Each row was made from one small tree. The marks that hang from a mark follow it in brackets, in alphabetical order. Every link used is in the known rows. Write each row's tree.
Known rows
Z[P[Q S]]: [-16.2  -6.6   8.1  -5.9   6.3 -49.4  -0.1  -6.0 -19.6 -19.0  11.5  24.2
  19.7 -18.2 -12.9  -8.6  21.0 -15.6 -21.8   3.9   3.1 -11.4  35.7  -4.5
  56.0  10.8  -9.2 -19.3 -23.9   9.6 -22.5]
Z[P]: [-26.2  20.8  23.1  19.2  12.9 -58.4  -7.0  -5.9 -43.0  -8.4 -13.8  31.5
  52.8 -22.4 -12.7  -9.9   5.6 -50.1 -20.8   1.4   8.7  -3.2  23.0  28.4
  48.4 -22.4 -45.4 -43.7 -30.4   1.8 -18.8]
G[E]: [ 32.0  11.1  -3.0   2.1  -5.5 -48.3  -4.8  30.7 -74.6  21.6 -34.4 -10.2
   5.7 -32.5 -35.2   8.3  -3.8  -4.4  23.6   2.9  37.7  -3.1 -49.5  32.7
   1.2 -14.4  -4.7 -42.3 -12.2 -12.2  -3.7]
Z[P[D[Q] E F]]: [-12.5  12.7  -2.8  -6.4  10.6   4.7   1.9  -3.7  36.2 -40.9  41.7   1.6
 -11.1  19.9  27.6 -16.3   7.3 -16.1 -16.9  15.9 -23.3   8.8 -10.7 -24.1
  12.3  -9.3 -31.5  50.4  35.8   0.5  11.5]
U[E[W]]: [  8.0  17.3 -52.8  -8.1   4.4 -26.3   3.3  17.6 -52.0  56.8 -53.9 -14.2
  23.0 -36.9 -61.5   8.2 -15.5 -35.4 -17.1  -2.5  76.9 -11.9 -23.9  34.7
 -16.6 -23.1 -26.3 -19.1 -16.7 -25.5  14.3]
P[D E F Q Z]: [ -3.1 -14.0 -11.8   4.4 -23.8  53.2  -6.5  20.5  28.7 -31.0  64.4  24.6
 -26.3  22.9  50.7  27.7  17.1  30.6  17.5  28.2  -6.9  42.4 -26.6 -64.7
 -19.2  -4.9  17.4  21.8  40.1   0.9  40.1]
S[P[Q Z] W]: [-19.3  -6.8   7.6  23.3 -33.4   1.3 -10.4 -32.9 -46.6  56.2 -54.2  40.1
  58.2  14.3  10.2  43.4 -10.0 -11.2  18.9 -57.9  28.6  21.4  21.6  14.9
 -11.8 -25.2   6.9 -48.5 -34.2  18.1 -19.0]
P[F Q S W Z]: [-24.3 -52.7 -10.2 -24.1 -32.1  42.1 -12.3  24.4   6.3   3.4  46.2  13.5
  -8.3  -5.7   7.0  44.5  21.5  65.7  18.7  -5.6  -3.2 -11.0  16.2 -18.3
   2.2  53.2  59.4 -17.9  26.3 -14.6  -7.5]
P[D E[W] F Q S]: [ 36.3 -25.2 -64.3 -52.3  21.0  48.2   8.3  -8.2  44.2 -43.7  58.5 -50.5
 -77.3  23.1  -0.3  -2.1  -7.0  48.7   3.6  -5.7  -6.8 -19.2 -35.2 -53.0
 -21.3  20.4  52.6  42.4  66.6 -31.3  17.8]
Q[P[E S W Z]]: [ 19.3  -6.1  12.5  -4.0 -11.6 -10.2  35.2  23.6   4.1  13.1 -23.0  30.3
   5.4 -58.9 -20.4 -36.7  10.1  15.6  -1.2  21.8   1.2  14.3  41.1  12.7
   4.1  41.8 -27.0 -15.9 -48.0  45.4  -1.4]
P[F Q Z]: [-29.3  -9.9  21.7  12.8 -34.5  22.0 -24.7  30.8 -37.7  -6.8  38.0  43.0
   4.5   6.7   7.8  53.9  41.6  22.9  28.9  -5.9  14.7   5.3  -2.2 -42.4
   6.8 -13.0  26.2 -22.6   5.4 -15.2  13.8]
S[P]: [-10.3  18.8  43.4  16.7   9.3 -51.1 -17.5 -14.2 -51.8  27.2 -58.1  33.1
  52.8 -12.0 -38.3  -1.0  -5.8 -23.9  11.8 -37.2  19.7  -7.1  29.5  20.8
  -9.7 -51.9 -12.4 -61.4 -42.3  15.0 -43.2]
G[E[W] U]: [ 74.1   7.1 -38.2 -15.7 -24.6  -3.4  -2.8  -1.5 -89.3  35.2 -39.0 -30.0
 -35.2 -18.1 -52.3  -0.4 -24.1  -3.0  55.5 -18.6  64.1 -38.3 -53.4  43.2
   8.8  35.4  -5.0 -29.7  -2.9 -36.4   3.1]
D[F Q[P[S[W] Z[E]]]]: [-15.6  31.7  51.7  -7.6 -15.7   2.8  -0.2  23.8  -6.1  11.9 -15.3 -14.8
 -39.9 -10.3 -22.2  21.3  48.6  -7.3  17.0  -2.9  -3.6 -34.7   1.8   1.9
 -14.5   8.0  -7.2  61.1 -19.7   7.7   2.9]
P[S Z]: [-16.2   5.1  41.1  27.8  -4.0 -45.2 -33.6  41.6 -45.6  27.5 -42.3  46.4
  23.9 -32.9 -26.8  14.2   7.4  -8.1 -11.8  32.0  22.3  -3.7  31.1  12.8
  15.8  13.4   9.4 -75.3 -56.9   9.7  -8.8]
S[P[E Z] W]: [ -8.2   3.1  -1.2  19.5 -12.8 -15.6   7.0 -37.6 -33.4  59.8 -76.5  35.8
  49.1 -12.5   0.2  20.4 -32.1 -14.8  12.3 -28.7  37.7  37.1  18.6  27.7
 -35.6  -4.7 -16.4 -59.8 -36.8  41.7 -11.0]
Z[E[W] P[F S]]: [-29.8  -3.2 -53.7 -12.2  35.6 -42.6  20.5 -42.3   0.2 -19.7  20.2 -27.2
  -8.5 -13.4  -6.4 -19.6   0.1 -31.8 -29.5  24.8  -1.0 -27.1  11.3  -5.1
  38.2  25.4 -24.4  -2.1  -0.2 -23.7   9.4]
P[D E[W] F Q S Z]: [ 15.4 -31.5 -55.8 -21.3 -17.2  68.8 -10.4  17.2  47.3 -23.1  44.6  -7.5
 -60.9  19.3  35.7  18.0   5.4  43.5   3.5  16.0 -12.0   3.5 -12.8 -58.7
 -20.0  46.5  37.4  28.9  45.6 -26.3  38.1]
P[D[Q] E F W Z]: [-19.7 -21.3 -19.4 -19.7 -38.2  81.7 -12.0  35.2  56.8  10.3  53.1   2.3
 -33.3  25.5  59.8  35.5   5.4  35.7  16.0  14.3 -15.2  26.4 -18.2 -15.0
 -43.8  22.8   3.5  47.9  66.3 -15.2  21.1]
S[P[Q] W]: [ -2.8  -4.3  -1.5  -1.5  -2.1 -16.0   5.1 -52.9 -50.8  37.9 -45.5   3.3
  45.2  17.7 -18.5  26.4 -19.2  -6.7  21.2 -74.8  33.4   3.6   5.6  19.5
 -13.3 -42.4  17.3 -38.9 -16.1  15.4 -38.5]
S[P[E F] W]: [  7.7   1.9  -8.5  -6.8  26.1 -13.8  21.0 -66.2 -23.2  14.4 -43.4 -14.7
  22.4   4.8 -29.3   4.2 -42.5   9.3  19.4 -50.0  29.7  10.9 -14.9  10.2
 -42.8 -21.6  20.1 -33.0   7.8  25.5 -20.0]
Z[E[W] P[S]]: [-29.8   3.3 -51.4 -10.4  31.0 -60.0  19.1 -32.9 -14.1   4.3  -4.7 -11.1
   5.2 -25.0  -6.1 -22.3   4.2 -54.3 -36.6  30.5  11.3 -19.0  29.4  18.6
  41.0  22.8 -49.8 -19.8 -26.0 -13.1  -1.1]
S[P[D Q Z[E]] W]: [-22.1  -7.0 -18.9  32.3 -16.7   3.7  -2.0 -54.3  -4.7  39.6 -24.2  15.5
  46.2  42.6  52.6  28.0 -21.8 -27.3   7.3 -20.9   6.0  45.7   4.6   0.9
 -12.5 -39.7  -6.0 -18.9 -17.6  17.5   3.1]

Write each row's tree
[ 42.3  30.0  22.2  10.2  31.5  -5.8  30.1  -1.2  14.9 -57.0  17.6  -8.1
 -10.1  -3.3 -16.0 -56.5  -2.9  -1.9   1.8   8.1 -19.4  14.1 -27.0 -27.5
   1.9 -42.4 -16.7  24.7   0.9  21.1  19.1]	Q[P[D E F]]
[  0.8  -1.6  21.2 -27.4 -27.9  27.4  15.0  40.9  18.3  13.5   8.6  12.6
 -40.3 -17.9 -15.4  -4.7  40.6  30.7  15.1  -0.7  -4.9 -13.9  23.1 -21.3
 -16.9  31.7  -7.1  54.7   0.1  25.5   3.3]	D[Q[P[E F S W Z]]]
[-10.5 -60.8 -36.7 -48.7 -32.1  49.8  16.3  15.0  30.6   0.2  55.7  10.9
 -44.7 -23.9  10.7  35.5  21.0  82.3  24.7  16.6   6.2  11.2  17.0 -34.5
 -22.5  81.1  49.6   1.2  38.1  15.2   5.4]	P[E F Q S W Z]
[  0.8 -14.3 -28.9 -54.9   1.2  62.3   7.9  10.7  52.6 -10.9  65.5 -42.6
 -49.8  29.6  23.7  13.7  -4.2  41.1  18.9  -5.6 -13.2   3.9 -37.6  -9.2
 -46.5  -1.1  17.0  58.7  88.0 -16.7  -1.2]	P[D[Q] E F W]
[ -7.2   0.6  18.9  26.1   4.2 -34.8 -20.2  12.5 -49.7  42.9 -55.0  23.3
  31.1 -18.6 -23.8  22.8 -19.3  -9.6 -14.9   9.8  35.0   4.0  12.8  33.6
   8.4  17.4  19.6 -79.7 -44.8   9.0  -6.4]	P[S[W] Z]
[ -8.7  14.5  30.3  18.9  27.2 -37.8 -20.0  -5.4  16.3 -48.4  -4.6 -10.7
  19.3  -5.5   0.6 -20.9  -9.2 -31.9 -36.3  15.9 -30.4 -20.3   4.6  24.1
  42.1  -2.8 -13.4  -6.6  -4.0 -14.9 -16.2]	Z[P[D[F] S]]
[ 13.0  24.2  34.0  48.1  14.9 -41.1  10.6  15.7   6.2 -14.3 -17.0  24.8
  16.9 -14.3   5.1 -50.8   8.5 -33.0 -24.9  52.6 -24.7  23.1  19.2 -11.7
  31.2 -19.3 -34.2  -6.0 -63.1  30.6  22.4]	Q[P[D S Z[E]]]
[-11.4  28.1  57.3 -35.3 -21.4  26.0  -1.8  39.9  -9.1   2.5   2.1 -25.5
 -29.9 -13.1 -33.5  23.6  53.7   5.3  34.3 -46.0  -8.0 -52.4  -2.5  25.3
 -18.5 -15.4  -9.9  70.5  12.3 -15.6 -29.6]	D[F Q[P[W]]]
[ 36.0   8.4  20.1   5.2  22.1 -14.0  16.4   6.6  14.4 -19.0  -7.2 -14.2
  18.4 -10.9 -20.1 -59.4 -16.1  -1.4 -18.0  -7.4 -28.1  -6.6   6.7  27.5
  24.5 -16.5  -5.6  -3.2 -22.1   7.2 -19.1]	Q[P[D S W]]
[-28.8 -22.3 -40.1  -4.0  41.6 -28.1  24.6 -49.5  50.5 -45.0  55.7 -32.5
   6.2   9.4  36.1 -33.0 -19.1 -12.6 -38.4  47.4 -38.4   7.0   0.9   5.7
  35.6  18.5 -11.3  10.0  27.9  -6.3   1.8]	Z[E P[D F S W]]
[ -8.1  18.0  27.2   1.5  -6.5  -5.2  12.1  15.4 -11.4  12.0  -3.3   4.4
 -26.3   7.1 -18.0  -1.1  34.5  -2.9   5.0   5.1   2.8 -13.4   5.4 -26.0
  -0.9  -2.5  -5.3  43.7 -21.7  20.9  15.4]	D[Q[P[F S[W] Z[E]]]]
[-24.3 -53.6 -40.7 -12.5 -13.4  45.8  -0.8  -2.7  54.8 -19.4  83.3 -17.2
 -25.1  29.1  62.5  26.1   6.1  44.4   0.7  38.8 -32.1  18.2  -5.5 -34.6
   1.0  33.9  45.1  19.1  46.5 -16.3  19.1]	P[D F Q S W Z[E]]
[ 41.5   9.5  -5.1  19.0   2.4  22.8  13.6  17.3  33.7 -32.7  -6.8   3.4
 -23.9 -11.7   0.6 -48.2  -4.4   6.3 -10.6  15.5 -25.8   5.3  -0.1 -27.7
   1.3  19.4 -10.1  25.0 -11.6   2.0  38.9]	Q[P[D E[W] F S Z]]
[-10.2  34.4  49.6  -6.9   3.4  14.3 -43.1  36.5  -3.3 -10.7   9.8 -29.6
 -23.3  31.0  -5.0  32.7  21.9 -15.1  11.7 -14.2 -10.8 -29.7 -34.2  12.3
 -20.9 -53.7   3.4  42.4  34.8 -39.9 -15.7]	P[D[F Q]]
[-16.6 -17.2  -5.1 -12.7  10.3  14.2  -9.9  -5.6  47.0 -32.4  40.0 -20.0
   2.3  23.4  23.8 -12.7  -8.0   5.3 -29.4  -4.7 -42.1 -19.2   7.7   7.1
  31.1  18.3   3.2  38.3  43.7 -24.0 -13.3]	Z[P[D[Q] F S W]]
[ 52.5  28.0   2.8 -13.9  25.5   3.9  21.0   7.9  26.4 -36.7 -18.1 -39.2
 -39.2 -24.2 -30.9 -51.9  -2.5  -5.6  -6.1  -2.4 -20.8 -24.7 -12.1   2.8
  -4.8   3.7 -13.4  36.9  -5.7  -5.6   7.0]	Q[P[D[F] E[W] S]]
[ 10.0  17.5   8.2  29.7  22.6 -21.9 -10.9 -54.0 -25.6  25.9 -61.7  -8.5
  62.1  35.0  -1.4  -1.0 -56.5 -31.9  -4.0 -55.6  10.4  14.1 -11.7  41.0
 -16.7 -61.9   5.4 -42.9 -12.9   3.1 -28.2]	S[P[D] W]
[-20.0 -18.9   8.9  -1.7 -31.7  36.2 -40.3  53.2  32.6  39.4   3.7  11.0
  -0.6  16.5  37.0  24.1   1.9  11.5 -13.9  13.2 -20.5  -0.2  21.0  22.8
  -8.0  25.4   9.1   8.3  10.4 -18.6 -10.8]	P[D[Q] S W Z]
[-27.0  11.9  -0.7  34.5 -14.9   0.0 -14.3 -37.5  -4.3  58.8 -46.7  12.4
  38.6  45.4  45.7  25.4 -19.0 -40.0   0.4 -18.5   6.2  33.7   7.2  16.0
 -28.5 -41.3 -21.6  -2.4 -19.2  14.0   0.4]	S[P[D[Q] Z[E]] W]
[ -1.2   4.9  24.7  13.0  -4.3 -10.4 -20.3 -17.4 -12.8   3.6 -12.4  19.9
  35.0  26.3   5.2   2.3  -0.9 -12.0  12.4 -40.6  -7.5   5.4  12.8 -10.8
  -5.2 -64.3   1.9 -15.9 -12.6   4.1 -32.1]	S[P[D Q]]
[-16.1   1.2  22.9 -14.8 -19.5  10.2  10.6  30.8   7.2  15.3  17.4   7.9
 -28.2  -6.0  -9.8   1.6  42.5  11.7  10.6   7.8 -11.4 -17.7  22.4 -18.8
  -1.3  14.0  -9.5  48.1 -12.9  14.3   4.5]	D[Q[P[F S W Z[E]]]]
[ 41.9  17.3 -29.1  -6.5  -0.8 -18.4   3.4 -11.3 -71.0  44.0 -43.0  -6.7
  -4.6 -25.6 -79.4  -6.3 -26.8 -25.5  15.9   4.2  88.3 -23.7 -23.5  30.6
  -1.2   5.4 -16.7 -29.3 -22.5  -9.8   5.9]	G[U[E[W]]]
[-14.6   7.8   3.7  30.5  18.8 -12.2 -18.5 -13.5  14.2   0.9 -14.7 -30.9
  -4.7  12.1  27.2  22.6 -22.8 -20.7 -16.2  45.2  -7.5  12.2 -24.5  22.2
  -9.8   7.8  19.9 -17.0  -4.4 -10.4  18.6]	P[D[F] S[W] Z[E]]
[ -6.2  -7.1 -21.5  -8.6   8.8   5.4  13.3 -22.2  31.8 -61.9  62.8   7.6
  -5.8  15.2  34.9 -10.3   6.8  -2.2  -8.7  10.4 -21.3  22.0 -13.5 -37.1
  26.0  -9.9 -15.0  31.7  38.6   0.7  15.3]	Z[P[D E F Q]]
[ 31.0  10.1  16.7  15.1  10.6 -12.4  35.4  -3.6  -3.9 -17.3 -24.5  12.3
  -7.0 -31.9 -28.6 -35.0  -5.0  15.1  -1.8  13.6   5.6  14.0   1.3 -17.0
   0.7  25.4   6.0  -8.0 -32.4  41.1  25.1]	Q[P[E F S[W] Z]]
[  0.9   8.3  -2.5  25.6  36.0 -43.7  -5.9 -30.4   0.4 -21.5 -17.1  -9.2
  42.7  11.9   7.7 -29.3 -41.0 -41.1 -49.4   5.1 -11.1   5.5   1.7  33.5
  48.7  -9.0 -12.6 -30.0 -10.9  -3.1  -8.8]	Z[P[D S[W]]]
[  8.8  -0.9  34.7  16.9 -13.6 -16.9  12.4  32.2 -12.7  14.9 -30.9  33.2
  30.7 -43.1 -21.0 -28.8   7.9   0.2  -6.0   2.0  -7.1  -1.1  41.3  26.7
  26.0  21.5 -19.7 -31.1 -56.4  23.2  -9.7]	Q[P[S W Z]]
[-14.0 -27.0 -44.3   3.6  -5.8  37.2 -16.4   3.4  33.9 -24.2  57.1 -13.1
 -40.8  35.5  45.1  23.0  13.8  16.2  -4.0  35.0 -20.2   0.8 -13.9 -55.0
   5.4  15.8  33.6  21.7  28.2 -35.0  38.7]	P[D F Q S Z[E[W]]]
[ -9.3 -20.9  -3.4  12.3 -20.4  33.8  -6.4 -16.8  35.5   9.9  -5.7  22.8
  28.6   8.4  39.1   6.3 -25.2  18.6  13.3 -13.5 -19.8  34.8  14.4   1.2
 -39.5  -1.4  -4.7 -15.7  16.6  10.7  -6.1]	S[P[D E F W Z]]
[  1.8 -20.7  -2.0 -37.6  16.1  38.6 -20.4  16.4  45.2 -16.2  46.3 -50.4
 -35.7  37.1   0.6   7.7 -13.0  44.1  -6.6 -14.6 -28.2 -34.9 -21.8   0.6
 -16.4   5.9  55.0  41.9  67.0 -38.0 -19.8]	P[D[Q] F S W]
[ 37.7  40.9  39.7   5.3  22.3  -9.0  23.0   8.3  12.3 -42.9  -4.7 -13.8
 -12.2 -22.3 -19.3 -45.5   7.9 -14.9   6.6   5.4 -16.8   6.8 -21.5  -0.2
  -4.3 -36.4 -29.3  28.4 -11.4  18.6   6.9]	Q[P[D[F] E]]
